Each row comes from the steps of one walk. Every step used is in the known rows, and no mark comes twice. Write the walk behind each row, first mark first.
(in the rows, 128 means zero)
Known rows:
c/t/r/z/d: [110, 141, 111,  85, 157, 123, 123, 143, 134, 105, 113, 107, 107, 116, 119,
 139, 100, 117, 109,  96, 107, 146, 112, 138, 136, 113, 130, 158, 143, 156,
 175,  96, 123, 118, 110]
m/t/s/u/g: [ 87, 145, 129, 116, 131, 156, 162, 130, 102, 105, 147, 131, 115, 107, 144,
 102,  99, 142, 106,  93, 115, 118, 152, 148, 128, 144, 113, 162, 137, 145,
 149,  62, 105, 123, 104]
d/z/r/t: [115, 157, 136,  93, 159, 108, 105, 125, 124, 119, 122, 127,  90, 124, 113,
 113, 117, 112,  96,  98, 115, 153, 135, 146, 134, 110, 144, 160, 146, 153,
 164,  89, 122, 117, 129]
r/z: [119, 150, 136,  95, 155, 133, 128, 115, 129, 108, 117, 139, 115, 129, 132,
 102, 106, 123, 117, 106, 111, 146, 119, 140, 139, 111, 139, 149, 137, 147,
 155, 105, 120, 140, 117]
g/u/f: [113, 131, 145, 129, 105, 157, 127, 139, 119, 106, 133, 151, 135, 106, 157,
  67, 121, 127, 111,  90, 128, 157, 150, 138, 124, 118, 136, 186, 134, 152,
 141,  85, 112, 123, 129]
m/t/r/z/d: [117, 148, 117,  86, 155, 124, 142, 142, 117, 102, 104, 121,  97, 106, 121,
 140,  90, 117,  90, 113,  99, 139, 119, 138, 141, 111, 117, 162, 143, 156,
 177,  80, 125, 112, 112]
s/u/g: [105, 135, 142, 121, 142, 158, 142, 137, 118, 107, 150, 127, 136, 113, 149,
  85, 117, 144, 133,  74, 120, 123, 134, 145, 139, 140, 137, 163, 157, 138,
 155,  87, 111, 125, 101]
m/t/r/z/h: [113, 145, 133,  75, 175, 116, 140, 131, 121, 110, 105, 136, 108, 112, 128,
 145,  84, 110,  81, 124, 107, 141, 137, 140, 148, 108, 114, 151, 133, 156,
 157,  76, 138, 133, 104]
t/f/u: [102, 116, 130, 118, 124, 131, 111, 133, 109,  99, 137, 153, 107, 132, 141,
  71, 119, 124, 124, 101, 118, 119, 150, 140, 123, 103, 137, 163, 144, 143,
 129, 106, 116, 131, 107]
g/u/s: [ 99, 140, 143, 124, 122, 159, 138, 126, 113, 108, 143, 132, 119, 105, 145,
  78, 128, 134, 115,  95, 122, 141, 145, 165, 122, 105, 130, 190, 143, 137,
 142,  97, 123, 122, 130]
p/t/r/z: [116, 151, 121,  88, 159, 118, 115, 116, 127, 101, 113, 113, 107, 112, 141,
 115,  99, 101, 100,  99, 100, 129, 133, 136, 152, 110, 130, 147, 131, 166,
 160, 104, 117, 132, 122]
j/c/t/s/u: [ 97, 143, 126, 121, 137, 133, 132, 123, 100, 107, 154, 131, 110, 133, 129,
 123, 102, 113, 109,  88, 118, 145, 157, 162, 117, 140, 129, 144, 137, 154,
 144,  69, 115, 148,  95]
p/t/f: [128, 142, 127, 104, 124, 132,  97, 120, 111,  93, 119, 131, 121, 128, 159,
  87, 119, 119, 111, 116, 109, 122, 145, 131, 139, 125, 128, 166, 129, 159,
 144,  87,  98, 143, 114]
s/u/f: [124, 127, 140, 124, 122, 162, 125, 141, 119, 105, 142, 143, 129, 101, 157,
  81, 100, 142, 133,  80, 127, 142, 146, 135, 135, 134, 134, 174, 150, 152,
 149,  78, 116, 135, 109]
z/r: [117, 129, 146, 102, 150, 130, 115, 139, 123, 100, 133, 123, 118, 122, 140,
 106, 109, 122, 102,  99, 134, 155, 131, 143, 127, 111, 137, 167, 163, 160,
 159, 101, 142, 134, 116]
c/t/f/u: [ 89, 113, 124, 107, 122, 129, 107, 134, 118, 102, 139, 143, 104, 130, 128,
  84, 121, 128, 119,  93, 120, 119, 146, 140, 112, 110, 135, 164, 127, 138,
 125, 110, 115, 121, 109]
j/c/t/r/z: [104, 140, 119,  90, 176, 113, 116, 125, 130, 106, 126, 126, 107, 133, 115,
 136, 106,  90,  89,  82, 101, 141, 136, 163, 136, 117, 138, 124, 139, 158,
 161,  97, 133, 129,  98]
r/t/f/u: [ 99, 123, 117, 101, 121, 117, 104, 126, 108, 107, 135, 161,  94, 128, 135,
  83, 121, 122, 123,  98, 106, 131, 157, 140, 128, 109, 135, 155, 124, 135,
 130,  90, 101, 135, 107]
p/t: [121, 146, 138, 100, 131, 139, 118, 108, 111, 104, 130, 126, 121, 116, 151,
  99, 109, 122, 107, 106, 115, 134, 137, 128, 143, 121, 131, 173, 132, 157,
 149,  95, 112, 135, 132]
j/c/t/f: [114, 133, 124, 108, 143, 125,  97, 129, 114,  97, 130, 143, 120, 149, 133,
 110, 130, 104, 102, 101, 108, 136, 148, 153, 122, 133, 136, 143, 137, 154,
 145,  80, 115, 137,  92]
h/z: [127, 153, 139, 109, 156, 152, 112, 121, 131, 113, 123, 139, 114, 127, 133,
 104, 127, 116, 103, 107, 123, 135, 119, 143, 149, 118, 142, 148, 149, 145,
 138, 105, 121, 147, 125]
c/j: [120, 125, 153,  94, 135, 137, 128, 110, 125, 106, 124, 127, 133, 121, 137,
  96, 112, 140, 109, 107, 115, 139, 117, 136, 125, 115, 147, 161, 147, 152,
 137, 103, 122, 135, 123]
j/c/t/f/u: [ 93, 118, 120, 115, 132, 118, 104, 127, 108,  94, 147, 153, 103, 148, 122,
  94, 121, 108, 106,  89, 113, 127, 161, 150, 106, 119, 136, 144, 131, 147,
 135,  96, 121, 124,  93]
g/u/f/t/c/j: [117, 120, 136, 125,  91, 145, 126, 127, 111, 104, 138, 146, 117, 113, 149,
  82, 114, 137,  84, 101, 131, 148, 142, 130,  99, 130, 150, 181, 118, 160,
 122,  76, 116, 124, 140]
j/c/t/m: [107, 148, 128, 110, 155, 125, 113, 130, 119, 111, 146, 140, 124, 126, 121,
 133, 119,  95,  99,  89, 121, 132, 150, 151, 126, 134, 127, 144, 139, 170,
 159,  83, 121, 134, 117]
d/z/r/t/s/u: [107, 163, 126, 113, 148, 109, 118, 131, 111, 121, 135, 122,  77, 119, 117,
 116, 100, 113, 102,  90, 119, 150, 152, 156, 128, 119, 137, 153, 143, 162,
 158,  72, 109, 133, 116]
j/c/t: [106, 135, 136, 102, 150, 131, 120, 116, 114, 106, 141, 135, 123, 138, 126,
 119, 119, 108, 100,  92, 113, 148, 140, 151, 123, 132, 136, 146, 138, 150,
 151,  90, 128, 132, 109]
f/t: [103, 137, 130, 103, 126, 145, 133, 110, 111, 122, 134, 130, 105, 126, 136,
 103, 110, 136, 115, 113, 118, 141, 123, 141, 129, 110, 129, 167, 137, 139,
 139, 108, 125, 134, 133]
p/t/f/u: [108, 126, 124, 113, 112, 123, 103, 119, 105,  92, 133, 142, 105, 130, 149,
  71, 113, 122, 113, 103, 114, 112, 159, 126, 126, 110, 131, 168, 125, 153,
 136,  99, 104, 127, 115]
j/c: [120, 140, 142, 114, 149, 135, 125, 116, 107, 105, 137, 145, 121, 140, 136,
 107, 116, 103, 103,  98, 113, 150, 146, 150, 134, 126, 135, 147, 157, 154,
 154,  86, 127, 142, 106]
f/t/p: [100, 134, 117, 112, 131, 139, 136, 109, 124, 115, 141, 128, 105, 126, 127,
 109, 109, 134,  93, 107, 104, 144, 145, 146, 122, 115, 123, 168, 130, 136,
 137, 118, 120, 142, 141]
g/u/f/t/r/z/d: [109, 147,  99, 117, 106, 137, 131, 145, 123, 109, 118, 121, 101, 109, 139,
 101,  94, 124, 105, 101, 110, 164, 131, 138, 117, 105, 121, 177, 122, 159,
 171,  81, 113, 116, 121]

Which walk is each row?
[136, 159, 127, 112, 148, 151, 116, 130, 122, 106, 119, 130, 117, 128, 130,
 114, 122, 120, 108, 117, 123, 143, 111, 135, 140, 123, 134, 164, 155, 149,
 161,  88, 116, 144, 119] : h/z/d
[114, 136, 131,  93, 167, 126, 125, 130, 133, 112, 115, 124, 108, 119, 133,
 113, 104, 103, 106,  96, 107, 137, 126, 150, 150, 105, 137, 141, 151, 155,
 157, 111, 129, 134, 111] : t/r/z
[116, 134, 136,  97, 132, 139, 120, 136, 113,  99, 111, 151, 113, 122, 142,
 101, 118, 128, 100, 123, 108, 122, 140, 140, 134, 122, 121, 166, 134, 144,
 135,  81, 114, 127, 111] : m/t/f
[121, 134, 120,  90, 141, 110,  84, 142, 122, 101, 124, 137, 104, 127, 144,
 104, 124, 114, 104, 106, 116, 152, 144, 144, 129, 120, 135, 150, 141, 153,
 151,  75, 114, 140,  99] : z/r/t/f
[103, 143, 113,  91, 155, 124, 129, 119, 128, 123, 120, 117,  89, 122, 126,
 120,  97, 115, 104, 106, 106, 138, 121, 150, 139, 100, 130, 139, 135, 146,
 149, 115, 130, 133, 121] : f/t/r/z
[123, 141, 131,  83, 181, 113, 130, 129, 125, 112, 114, 131, 117, 123, 135,
 130,  95, 104, 102, 117, 113, 147, 134, 142, 149, 106, 125, 145, 150, 160,
 157,  89, 135, 149,  99] : t/r/z/h
[104, 137, 120, 107, 143,  94,  89, 135, 117, 106, 127, 143,  74, 135, 111,
  86, 118, 110, 102,  93, 114, 134, 157, 148, 121, 100, 146, 157, 137, 148,
 150,  95, 113, 112, 112] : d/z/r/t/f/u
[119, 151, 150, 110, 163, 123, 114, 132, 127, 109, 122, 118, 104, 132, 118,
 103, 114, 115,  95, 100, 128, 142, 131, 147, 131, 103, 144, 168, 166, 161,
 165, 109, 137, 114, 128] : d/z/r
[118, 141,  92, 111, 123, 139, 129, 148, 118, 110, 127, 114,  94, 104, 137,
 112,  76, 140, 125,  92, 113, 149, 125, 136, 130, 122, 119, 163, 140, 159,
 179,  74, 120, 125, 101] : s/u/f/t/r/z/d
[ 88, 118, 132, 114, 133, 152, 136, 114, 106, 102, 155, 137,  98, 107, 129,
  75, 109, 139, 119,  93, 126, 124, 154, 152, 112,  97, 126, 180, 152, 133,
 144, 114, 137, 119, 120] : f/u/s
[103, 124, 129,  97, 162, 125, 115, 133, 119, 110, 141, 121, 116, 124, 127,
 130, 116,  90,  90,  80, 110, 136, 145, 160, 136, 126, 135, 139, 153, 156,
 154,  94, 136, 129, 105] : j/c/t/r
[109, 138, 112, 112, 110, 143, 125, 126, 105, 112, 145, 148, 107,  99, 149,
  91,  94, 130, 121,  86, 117, 156, 166, 140, 127, 139, 121, 163, 125, 154,
 145,  48,  94, 148, 107] : r/t/s/u/f
[123, 152, 112, 102, 169, 117,  95, 123, 149, 103, 129, 133,  98, 122, 113,
 130, 126, 107,  67,  93, 108, 159, 145, 153, 133, 123, 139, 138, 131, 148,
 149,  97, 122, 156, 130] : h/z/r/t/p
[101, 149, 117, 133,  95, 150, 125, 142, 121, 121, 145, 146, 121, 101, 150,
  87, 112, 123, 110, 101, 132, 143, 154, 139, 116, 114, 119, 182, 117, 165,
 144,  86, 107, 124, 146] : g/u/f/t/m
[130, 155, 108,  92, 146, 118, 119, 129, 118,  97, 112, 104, 104, 112, 137,
 125,  91, 109, 103, 106, 102, 139, 123, 125, 146, 113, 123, 161, 138, 170,
 183,  88, 110, 129, 115] : p/t/r/z/d
[127, 148, 138, 106, 167, 136,  99, 135, 137, 100, 125, 127, 110, 127, 131,
 115, 124, 111,  88, 104, 139, 146, 120, 148, 137, 116, 142, 147, 158, 156,
 153, 106, 140, 144, 119] : h/z/r
[ 93, 118, 123, 118, 128, 141, 121, 134, 116,  93, 143, 146, 119, 132, 146,
  58, 129, 132, 121,  87, 116, 107, 155, 140, 118, 120, 135, 158, 147, 138,
 140,  98, 106, 116,  91] : t/f/u/g
[139, 139, 131,  90, 167, 111,  86, 126, 130,  99, 127, 137,  97, 123, 124,
 135, 127, 108,  62, 103, 131, 145, 123, 138, 126, 136, 165, 132, 139, 163,
 139,  71, 129, 152, 126] : h/z/r/t/c/j
[109, 132, 125, 112, 153, 128, 122, 115, 127, 100, 145, 137, 119, 138, 114,
 126, 119, 110,  81,  83,  98, 148, 161, 158, 118, 133, 132, 148, 134, 146,
 145, 102, 121, 141, 117] : j/c/t/p
[127, 158, 151, 104, 164, 127, 133, 116, 114, 121, 116, 136, 117, 136, 122,
 112, 108, 117, 105, 126, 121, 141, 141, 136, 144, 111, 129, 172, 154, 151,
 150,  88, 123, 133, 122] : d/z/h
[125, 142, 116,  96, 158, 125, 128, 143, 121, 104, 112, 115, 107, 116, 128,
 124, 100, 113, 114, 104, 105, 144, 116, 139, 142, 108, 131, 157, 158, 159,
 179,  90, 125, 130, 105] : t/r/z/d
[ 85, 120, 119, 109, 126, 145, 129, 127, 101,  93, 139, 150,  88, 110, 128,
  78, 114, 144, 101, 111, 113, 103, 163, 153, 110, 102, 113, 179, 133, 130,
 136,  92, 128, 106, 109] : m/t/f/u/s
[102, 118, 116, 116, 121, 153, 126, 145, 118, 119, 145, 122, 107,  93, 153,
  96,  92, 134, 123,  82, 126, 131, 145, 146, 135, 124, 122, 164, 148, 150,
 149,  91, 131, 126, 115] : s/u/f/t/r
[ 90, 142, 114, 130,  78, 153, 140, 121, 103, 112, 140, 138, 110, 116, 151,
  75, 101, 127,  99, 111, 130, 161, 163, 144, 103, 113, 119, 183, 114, 153,
 131,  76, 104, 135, 136] : g/u/f/t/s
[116, 147, 106,  93, 165, 113, 121, 135, 121,  98, 122, 116, 105, 133, 113,
 146, 100,  97,  94,  91,  99, 153, 126, 151, 127, 121, 130, 138, 145, 163,
 186,  80, 128, 126,  91] : j/c/t/r/z/d
[132, 117, 153, 103, 144, 136, 120, 122, 112,  99, 133, 139, 123, 120, 140,
 108, 118, 126,  92, 106, 124, 128, 126, 130, 126, 130, 157, 160, 154, 160,
 131,  85, 126, 139, 125] : t/c/j
